Each row comes from the steps of one path. Every step used is in the known rows, and no mark comes twice. Write the path behind each row, first mark first.
Known rows
gusa -> zuvub: [-0.04  0.12  0.25  0.08 -0.29  0.05  0.26  0.10 -0.11 -0.23 -0.13 -0.14
 -0.62 -0.49  0.19 -0.15  0.27  0.01  0.49  0.22  0.04  0.10  0.52]
ponete -> kifovu -> zuvub -> defu: [-0.15  0.04 -0.07 -0.02 -0.55 -0.09 -0.03 -0.08  0.25 -0.05 -0.61 -0.06
 -0.36 -0.22  0.22  0.16  0.10 -0.30  0.36  0.19 -0.41  0.15  0.55]
kifovu -> zuvub -> rize: [-0.22  0.10  0.05  0.05 -0.25 -0.05 -0.06 -0.35  0.07  0.12 -0.05 -0.01
 -0.35 -0.12  0.25  0.36  0.01 -0.15  0.33  0.29  0.00  0.21  0.56]
rize -> ponete: [-0.25  0.14  0.15  0.22 -0.17 -0.11  0.30  0.01 -0.24 -0.19 -0.16 -0.27
 -0.49 -0.18  0.20 -0.19  0.11 -0.08  0.30  0.19  0.17 -0.15  0.62]
kifovu -> zuvub: [-0.14  0.08  0.18  0.03 -0.42 -0.07  0.19 -0.08  0.26 -0.04 -0.45 -0.06
 -0.46 -0.32  0.27  0.14  0.11 -0.08  0.30  0.26  0.03  0.06  0.60]
kifovu -> zuvub -> defu: [-0.17  0.06 -0.04 -0.01 -0.47 -0.12  0.10 -0.14  0.24  0.05 -0.43 -0.09
 -0.35 -0.15  0.28  0.14 -0.04 -0.09  0.31  0.25 -0.24  0.04  0.61]
timun -> zuvub -> defu -> gusa: [-0.32  0.14  0.00  0.18 -0.40  0.22 -0.07  0.24 -0.22 -0.16 -0.18 -0.44
 -0.17 -0.14  0.27  0.18 -0.09 -0.17 -0.01  0.24 -0.04  0.00  0.70]
defu -> gusa -> timun -> zuvub -> ponete: [-0.44  0.18  0.42  0.40 -0.52  0.17 -0.33  0.00 -0.03 -0.18  0.68 -0.25
 -0.32 -0.35  0.27  0.28  0.23 -0.04 -0.25  0.22  0.43  0.04  0.67]
bazas -> zuvub: [ 0.00  0.15  0.17  0.22 -0.33  0.21  0.32  0.22  0.06 -0.33 -0.23 -0.42
 -0.56 -0.59  0.14 -0.04  0.17 -0.11  0.37  0.26  0.09 -0.01  0.58]
ponete -> zuvub -> defu -> gusa: [-0.23  0.16  0.04  0.19 -0.45  0.24 -0.01 -0.10 -0.43 -0.01 -0.51 -0.29
 -0.27 -0.05  0.23  0.01 -0.17 -0.28  0.06  0.20 -0.32  0.23  0.74]
bazas -> defu -> zuvub: [-0.35  0.14  0.08  0.17 -0.39  0.15  0.27 -0.10 -0.02 -0.19 -0.15 -0.11
 -0.63 -0.41  0.15 -0.43  0.17 -0.14  0.84  0.24 -0.28 -0.01  0.50]
rize -> ponete -> kifovu -> zuvub -> defu -> gusa: [-0.43  0.07  0.03  0.06 -0.44 -0.11 -0.25  0.00 -0.11 -0.03 -0.58 -0.08
 -0.42  0.02  0.21 -0.06 -0.03 -0.31  0.17  0.12 -0.68  0.13  0.66]
ponete -> kifovu -> zuvub -> defu -> gusa -> timun: [-0.37  0.04  0.28  0.12 -0.79  0.01 -0.43 -0.19  0.03  0.08 -0.53  0.13
 -0.34 -0.28  0.27 -0.07  0.17 -0.30  0.14  0.14 -0.64  0.17  0.66]
timun -> zuvub -> defu: [-0.16  0.13 -0.12  0.14 -0.32  0.09  0.04  0.17  0.13 -0.21 -0.04 -0.51
 -0.18 -0.22  0.26  0.28  0.01 -0.14  0.22  0.28  0.18 -0.07  0.62]
timun -> zuvub: [-0.15  0.16  0.09  0.19 -0.26  0.13  0.17  0.19  0.14 -0.31 -0.06 -0.45
 -0.30 -0.41  0.27  0.33  0.16 -0.12  0.19  0.29  0.43 -0.08  0.60]
rize -> ponete -> kifovu -> zuvub: [-0.26  0.08  0.13  0.06 -0.32 -0.17 -0.01 -0.05  0.19 -0.16 -0.50 -0.08
 -0.54 -0.22  0.22  0.07  0.26 -0.27  0.34  0.17 -0.21  0.06  0.56]
bazas -> defu -> gusa -> zuvub -> rize -> ponete: [-0.45  0.26  0.21  0.16 -0.04  0.12 -0.26 -0.21 -0.47 -0.10  0.31 -0.06
 -0.71 -0.06  0.14 -0.23  0.08 -0.16  0.46  0.17 -0.53  0.26  0.42]
kifovu -> zuvub -> defu -> gusa -> timun: [-0.39  0.07  0.33  0.13 -0.69 -0.03 -0.28 -0.22 -0.01  0.18 -0.39  0.08
 -0.31 -0.20  0.31 -0.10  0.07 -0.10  0.12  0.20 -0.45  0.05  0.71]
ponete -> zuvub: [-0.05  0.18  0.13  0.19 -0.32  0.19  0.23 -0.12 -0.14 -0.14 -0.42 -0.32
 -0.38 -0.30  0.24  0.11  0.09 -0.23  0.21  0.25  0.21  0.15  0.64]
zuvub -> defu -> gusa: [-0.27  0.10  0.04  0.17 -0.49  0.08  0.16  0.05 -0.43 -0.02 -0.48 -0.16
 -0.34 -0.08  0.23 -0.19 -0.17 -0.17  0.15  0.19 -0.28  0.01  0.69]
timun -> zuvub -> rize: [-0.19  0.17 -0.02  0.20 -0.09  0.18 -0.07 -0.08 -0.05 -0.14  0.32 -0.41
 -0.18 -0.21  0.23  0.52  0.05 -0.19  0.20  0.32  0.38  0.09  0.56]
gusa -> timun: [-0.16  0.11  0.38  0.27 -0.52 -0.03  0.10 -0.15 -0.10 -0.07 -0.17 -0.05
 -0.41 -0.48  0.28 -0.17  0.30 -0.07  0.27  0.22  0.20 -0.10  0.61]
ponete -> kifovu: [-0.07  0.07  0.13  0.18 -0.45  0.06  0.23  0.01 -0.07 -0.23 -0.57 -0.14
 -0.50 -0.40  0.18 -0.02  0.24 -0.31  0.31  0.18  0.00  0.05  0.53]
defu -> zuvub -> rize -> ponete: [-0.48  0.12 -0.07  0.21 -0.01  0.01  0.02 -0.25 -0.48 -0.03  0.48 -0.19
 -0.36 -0.02  0.14 -0.24  0.04 -0.14  0.75  0.22 -0.09  0.00  0.64]
gusa -> timun -> zuvub -> ponete -> kifovu: [-0.28  0.15  0.28  0.36 -0.53  0.11 -0.35  0.01  0.35 -0.32  0.63 -0.23
 -0.36 -0.49  0.20  0.39  0.47 -0.22 -0.04  0.20  0.46  0.08  0.52]
timun -> zuvub -> rize -> ponete: [-0.32  0.20 -0.04  0.24  0.09  0.05 -0.15 -0.06 -0.13 -0.18  0.52 -0.47
 -0.23 -0.03  0.24  0.40  0.04 -0.16  0.22  0.28  0.36  0.00  0.59]

Write each row's path
[-0.33  0.09  0.31  0.27 -0.64  0.05 -0.14 -0.11 -0.39  0.06 -0.24 -0.06
 -0.28 -0.22  0.29 -0.28  0.02 -0.14  0.12  0.17 -0.26 -0.04  0.72] | zuvub -> defu -> gusa -> timun
[-0.11  0.20  0.03  0.19 -0.13  0.21  0.01 -0.38 -0.31  0.03  0.02 -0.26
 -0.27 -0.09  0.19  0.31 -0.01 -0.30  0.24  0.28  0.12  0.31  0.60] | ponete -> zuvub -> rize
[-0.29  0.17  0.29  0.28 -0.60  0.22 -0.26 -0.25 -0.44  0.07 -0.31 -0.17
 -0.21 -0.20  0.27 -0.13  0.00 -0.25  0.04  0.18 -0.29  0.17  0.76] | ponete -> zuvub -> defu -> gusa -> timun
[-0.08  0.10  0.02  0.05 -0.33  0.02  0.22  0.06 -0.07 -0.15 -0.10 -0.17
 -0.47 -0.33  0.20 -0.16  0.10 -0.02  0.52  0.20 -0.21  0.08  0.53] | gusa -> zuvub -> defu
[-0.45  0.10 -0.09  0.20 -0.09  0.06 -0.11 -0.21 -0.48 -0.14  0.35 -0.13
 -0.40 -0.09  0.09 -0.19  0.18 -0.32  0.76  0.17 -0.24  0.10  0.57] | defu -> zuvub -> rize -> ponete -> kifovu
[-0.14  0.14  0.19  0.15 -0.28 -0.01  0.18  0.05  0.03 -0.24  0.51 -0.09
 -0.66 -0.38  0.13  0.00  0.28  0.08  0.26  0.19  0.25  0.17  0.50] | gusa -> zuvub -> ponete
[-0.19  0.07  0.01  0.03 -0.32  0.00 -0.17 -0.33  0.12  0.05 -0.27  0.02
 -0.41 -0.19  0.19  0.39  0.13 -0.34  0.34  0.23 -0.21  0.31  0.49] | ponete -> kifovu -> zuvub -> rize
[-0.34  0.13  0.05  0.08 -0.04 -0.18 -0.14 -0.34 -0.03  0.09  0.11 -0.10
 -0.38  0.06  0.23  0.24  0.00 -0.13  0.36  0.25 -0.06  0.12  0.58] | kifovu -> zuvub -> rize -> ponete
[-0.26  0.11  0.12  0.11 -0.43 -0.16  0.08 -0.17  0.43 -0.06  0.19 -0.04
 -0.53 -0.22  0.21  0.30  0.11  0.00  0.05  0.24  0.23  0.13  0.56] | kifovu -> zuvub -> ponete
[-0.42  0.20  0.28  0.32 -0.40  0.11 -0.34 -0.23 -0.53  0.02 -0.13 -0.22
 -0.24 -0.02  0.26 -0.22  0.01 -0.23  0.03  0.14 -0.32  0.05  0.80] | rize -> ponete -> zuvub -> defu -> gusa -> timun
[-0.11  0.18  0.13  0.30 -0.35  0.13  0.19  0.16  0.25 -0.33  0.47 -0.35
 -0.63 -0.48  0.07  0.12  0.15 -0.04  0.14  0.24  0.32  0.09  0.55] | bazas -> zuvub -> ponete
[-0.20  0.15  0.04  0.25 -0.38  0.14 -0.08  0.16  0.31 -0.38  0.41 -0.35
 -0.43 -0.36  0.17  0.52  0.26 -0.24 -0.03  0.21  0.47  0.12  0.51] | timun -> zuvub -> ponete -> kifovu
[-0.06  0.17  0.06  0.22 -0.17  0.25  0.05 -0.04 -0.08 -0.14  0.18 -0.36
 -0.44 -0.38  0.10  0.19  0.07 -0.19  0.41  0.28  0.06  0.15  0.52] | bazas -> zuvub -> rize
[-0.36  0.20  0.06  0.22 -0.24  0.11 -0.07 -0.08 -0.50 -0.04 -0.31 -0.36
 -0.30  0.11  0.22 -0.10 -0.17 -0.27  0.06  0.16 -0.34  0.13  0.78] | rize -> ponete -> zuvub -> defu -> gusa
[-0.31  0.04  0.03  0.03 -0.63  0.02 -0.15 -0.02 -0.01  0.02 -0.77 -0.01
 -0.41 -0.14  0.23  0.06 -0.02 -0.32  0.16  0.16 -0.62  0.21  0.62] | ponete -> kifovu -> zuvub -> defu -> gusa
[-0.29  0.13 -0.01  0.22 -0.09 -0.04 -0.06 -0.20 -0.30 -0.12  0.05 -0.16
 -0.44 -0.03  0.13  0.08  0.11 -0.36  0.37  0.15 -0.05  0.11  0.50] | zuvub -> rize -> ponete -> kifovu
[-0.12  0.06  0.13  0.03 -0.51 -0.04  0.07 -0.07  0.29 -0.13 -0.66 -0.03
 -0.51 -0.38  0.20  0.17  0.27 -0.28  0.34  0.21 -0.17  0.14  0.55] | ponete -> kifovu -> zuvub
[-0.33  0.07  0.07  0.03 -0.55 -0.02 -0.03 -0.06 -0.11  0.10 -0.59 -0.08
 -0.36 -0.06  0.28 -0.03 -0.13 -0.12  0.15  0.22 -0.48  0.10  0.71] | kifovu -> zuvub -> defu -> gusa
[-0.35  0.15  0.47  0.33 -0.51  0.24 -0.25  0.09 -0.17 -0.18 -0.05 -0.27
 -0.26 -0.46  0.33  0.10  0.22 -0.12 -0.04  0.24  0.21 -0.05  0.70] | defu -> gusa -> timun -> zuvub
[-0.29  0.16  0.01  0.23  0.01 -0.08  0.04 -0.27 -0.34 -0.02  0.22 -0.17
 -0.40  0.01  0.18  0.05  0.00 -0.17  0.34  0.22  0.13  0.01  0.56] | zuvub -> rize -> ponete
[-0.03  0.13 -0.05  0.18 -0.39  0.17  0.18  0.21  0.07 -0.22 -0.21 -0.45
 -0.45 -0.41  0.14 -0.05  0.01 -0.14  0.42  0.24 -0.14  0.00  0.61] | bazas -> zuvub -> defu
[-0.26  0.20  0.34  0.11 -0.41  0.23  0.07  0.05 -0.26 -0.23 -0.30 -0.01
 -0.81 -0.43  0.17 -0.32  0.21 -0.11  0.43  0.19 -0.48  0.20  0.44] | bazas -> defu -> gusa -> zuvub
[-0.08  0.16 -0.08  0.15 -0.36  0.14  0.12 -0.15 -0.11 -0.05 -0.39 -0.34
 -0.25 -0.15  0.24  0.09 -0.06 -0.25  0.24  0.23 -0.08  0.16  0.66] | ponete -> zuvub -> defu
[-0.25  0.18  0.22  0.29 -0.25  0.14 -0.34 -0.24 -0.04 -0.05  0.50 -0.26
 -0.13 -0.34  0.28  0.40  0.23 -0.15  0.19  0.30  0.39  0.05  0.57] | gusa -> timun -> zuvub -> rize
[-0.42  0.24  0.45  0.33 -0.56  0.29 -0.36 -0.03  0.04 -0.20 -0.05 -0.23
 -0.44 -0.47  0.29  0.02  0.26 -0.19  0.13  0.24 -0.06  0.00  0.54] | bazas -> defu -> gusa -> timun -> zuvub
[-0.37  0.09  0.04  0.23 -0.39  0.04  0.25 -0.06 -0.10 -0.17  0.56 -0.13
 -0.48 -0.26  0.14 -0.16  0.15  0.00  0.47  0.20  0.21  0.01  0.62] | defu -> zuvub -> ponete
